Each row was made from one small tree. Brackets hold a mark, then the marks that hang from it, in alphabetical order. Every link used is in the known rows. Write each row's tree.
(in the rows, 128 means zero)
Known rows:
[fikiza [loko [nevi bovenik]]]: [133 129 145 113 137 100 135 140 134 110 128 136 134  83  83 137 109 159
 194  90  96 147]
[refa [pidu [selif [fikiza loko]]]]: [141 140 183 110 169 100 120 158 180 117 143 150 147  59  71 133 109 169
 196  78 105 146]
[loko pidu]: [149 138 163 132 148 112 128 120 151 120 137 147 135  95 116 116 126 173
 162  77  96 131]
[refa pidu]: [156 137 142 136 163 119 132 147 160 130 138 152 141  83 109 123 129 169
 174  92  94 137]
[selif [fikiza [loko pidu]] lobel]: [120 136 199 105 172 101 104 130 167 113 148 145 131  69  89 110 115 167
 176  58 110 152]
[pidu refa [selif fikiza lobel]]: [140 140 161 115 158  92  98 153 158 113 117 149 121  64  86 114 115 132
 172  92 103 136]
[pidu refa [selif fikiza]]: [141 135 146 122 146  96 113 146 156 113 116 148 118  77  92 118 116 142
 162  93  91 136]
[fikiza [loko nevi pidu] selif]: [103 146 152  97 134  94 123 114 150 105 158 139 124  63 104 119 111 163
 181  84  84 150]
[nevi [bovenik satu]]: [195 106 131 125 140 106 132 129 135 124 118 137 131  78  90 126 100 178
 176 103 107 131]
[bovenik [nevi loko] satu]: [199 111 134 143 183 117 129 160 142 135 150 149 107  88 101 113  97 183
 170  93 123 150]
[pidu refa [selif [fikiza [loko nevi]]]]: [110 148 148 107 140  87 118 158 155  96 127 153 114  71  82 128 107 129
 182  83  88 152]
[refa [pidu [selif lobel]]]: [165 146 174 121 172 102 113 163 163 125 129 155 152  64  79 124 119 155
 199  89 113 124]
[loko nevi [pidu refa selif]]: [120 160 150 124 115  90 131 132 142 100 130 161 123  85 112 118 117 135
 172  77  88 129]
[refa [pidu [selif [fikiza loko] lobel]]]: [136 145 198 100 185  97 103 163 183 119 142 152 147  48  60 126 109 157
 203  76 118 149]
[nevi [loko pidu]]: [127 141 169 142 166 108 127 127 154 132 155 146 132  99 105 116 130 182
 155  65 104 141]
[lobel [selif [fikiza loko]]]: [162 125 157 102 155 117 107 127 160 113 139 145 117  70  88 137 114 172
 176  84  90 138]
[pidu refa [selif lobel]]: [150 144 137 122 173  95 115 146 147 112 117 158 130  79  90 124 115 133
 171 102  93 126]
[selif fikiza lobel]: [147 127 170 115 158 108  94 157 155 122 116 137 125  73  90 106 122 151
 179  85 110 143]
[lobel [selif [fikiza [loko nevi]]]]: [144 138 157  98 129 112 109 140 150 105 136 144 107  66  92 134 115 155
 193  77  92 144]
[loko nevi [pidu refa]]: [116 154 133 129 121 102 135 126 137 105 142 158 111  92 133 110 126 140
 158  76  83 141]
[loko [nevi bovenik] [pidu refa selif]]: [131 145 161 118  98  82 136 115 133 103 132 144 132  78 100 123 110 140
 178  78  98 126]
[fikiza [loko [nevi bovenik] [pidu selif]]]: [130 142 188 106 121  85 136 124 142 101 136 141 149  73  73 136 100 164
 204  69 107 133]

Write each row's tree:
[185 123 161 141 168 113 134 137 150 132 169 152 112  84 111 106  99 193
 164  68 130 147] => [bovenik [nevi [loko pidu]] satu]
[177 120 131 120 110  99 132 144 126 119 116 137 122  76  91 122 101 160
 192  94 109 137] => [loko [nevi [bovenik satu]]]
[137 147 149 130 145  95 132 116 150 107 134 156 132  88 108 122 117 153
 157  85  85 123] => [loko [pidu refa selif]]
[115 142 136  89 158  93 106 145 145 108 140 137 123  54  84 122 111 145
 194 103  90 153] => [fikiza [loko nevi] [selif lobel]]
[134 147 187 139 164  98 123 134 157 126 144 147 143  91  84 125 121 177
 171  69 111 128] => [nevi [loko [pidu selif]]]
[107 140 138  96 180  88 115  93 156 107 166 148 120  55 109 116 114 152
 153  93  77 151] => [fikiza [loko [pidu refa]] [selif lobel]]
[115 145 172 101 155 100 102 168 152 107 127 143 117  67  79 115 115 140
 196  74 107 161] => [selif [fikiza [loko nevi]] lobel]
[110 143 171 108 174  94 111 116 163 107 157 153 116  71 104 110 117 149
 154  66  97 158] => [selif [fikiza [loko [pidu refa]]] lobel]
[179 108 138 135 157 102 129 134 136 136 140 134 128  84  80 129 105 186
 169  91 117 141] => [nevi [bovenik satu] loko]
[132 129 138  94 187  99 107 127 154 116 141 135 132  57  78 126 111 162
 181 110  88 149] => [fikiza loko [selif lobel]]
[135 132 171 106 183 107 101 154 163 115 130 144 127  72  78 118 114 159
 180  81 106 156] => [selif [fikiza loko] lobel]
[153 138 161 142 170  99 132 133 149 122 167 158 120  88 107 113 108 162
 158  74 110 140] => [bovenik [nevi [loko [pidu refa selif]]]]
[113 153 162 115 143 103 135 131 145 103 147 151 128  88 103 124 117 163
 180  68  92 148] => [fikiza [loko nevi pidu]]
[127 124 167 103 124  96 121 148 144 109 129 128 126  70  76 125 107 157
 193  76 102 155] => [selif [fikiza [loko [nevi bovenik]]]]
[137 123 177 138 144 102 131 111 143 134 154 130 141  91  92 121 122 187
 161  68 113 138] => [nevi bovenik [loko pidu]]
[120 136 164  95 176  94 108 108 158 112 157 139 136  55  92 117 111 170
 174  85  92 147] => [fikiza [loko pidu] [selif lobel]]
[133 141 173 123 134  91 115 121 161 110 133 149 124  74 103 113 115 148
 158  72  94 134] => [loko [pidu refa [selif fikiza]]]
[124 146 219 122 162  91  91 146 166 124 144 139 135  67  70 108 117 165
 180  55 134 139] => [nevi [loko [pidu [selif fikiza lobel]]]]
[121 143 134 125 174 103 142 103 153 107 158 162 122  93 116 129 118 162
 144  78  77 148] => [fikiza [loko [pidu refa]]]
[144 140 187 117  95  89 129 129 137 107 121 137 146  74  84 122 108 156
 199  74 112 120] => [loko [nevi bovenik] [pidu selif]]
[119 144 141 146 164 102 133 113 148 125 163 155 118  99 123 116 130 165
 134  71  87 146] => [nevi [loko [pidu refa]]]
[135 137 158 103 145 105 118  87 162 106 165 159 105  68 115 127 116 161
 149  67  79 141] => [lobel [selif [fikiza [loko [pidu refa]]]]]
[122 150 158 140 165  92 129 123 154 120 152 156 126  94  98 125 121 159
 150  73  96 133] => [nevi [loko [pidu refa selif]]]
[139 143 214 112 145  93  94 143 167 115 123 141 138  64  79 107 113 156
 188  64 122 131] => [loko [pidu [selif fikiza lobel]]]
[117 161 192 102 153  89 117 145 152  97 136 155 139  70  75 124 107 149
 205  65 113 137] => [fikiza [loko nevi [pidu [selif lobel]]]]
[136 148 190 109 183  95 116 130 161 106 138 154 149  73  70 128 108 167
 190  73 110 132] => [fikiza [loko [pidu [selif lobel]]]]
[165 136 202 131 182 102 110 152 154 127 157 148 136  76  83 107 105 171
 187  65 136 136] => [bovenik [nevi [loko [pidu [selif lobel]]]]]
[127 137 147 112 173  93 117 142 163 105 128 154 122  75  79 131 108 147
 168  89  87 147] => [pidu refa [selif [fikiza loko]]]
[ 92 150 157 111 131  93 126 127 154  99 155 151 106  77 118 113 116 141
 160  59  86 162] => [selif [fikiza [loko nevi [pidu refa]]]]
[128 143 206 128 149  93 106 140 168 126 143 138 133  79  79 114 117 174
 172  57 118 137] => [nevi [loko [pidu [selif fikiza]]]]
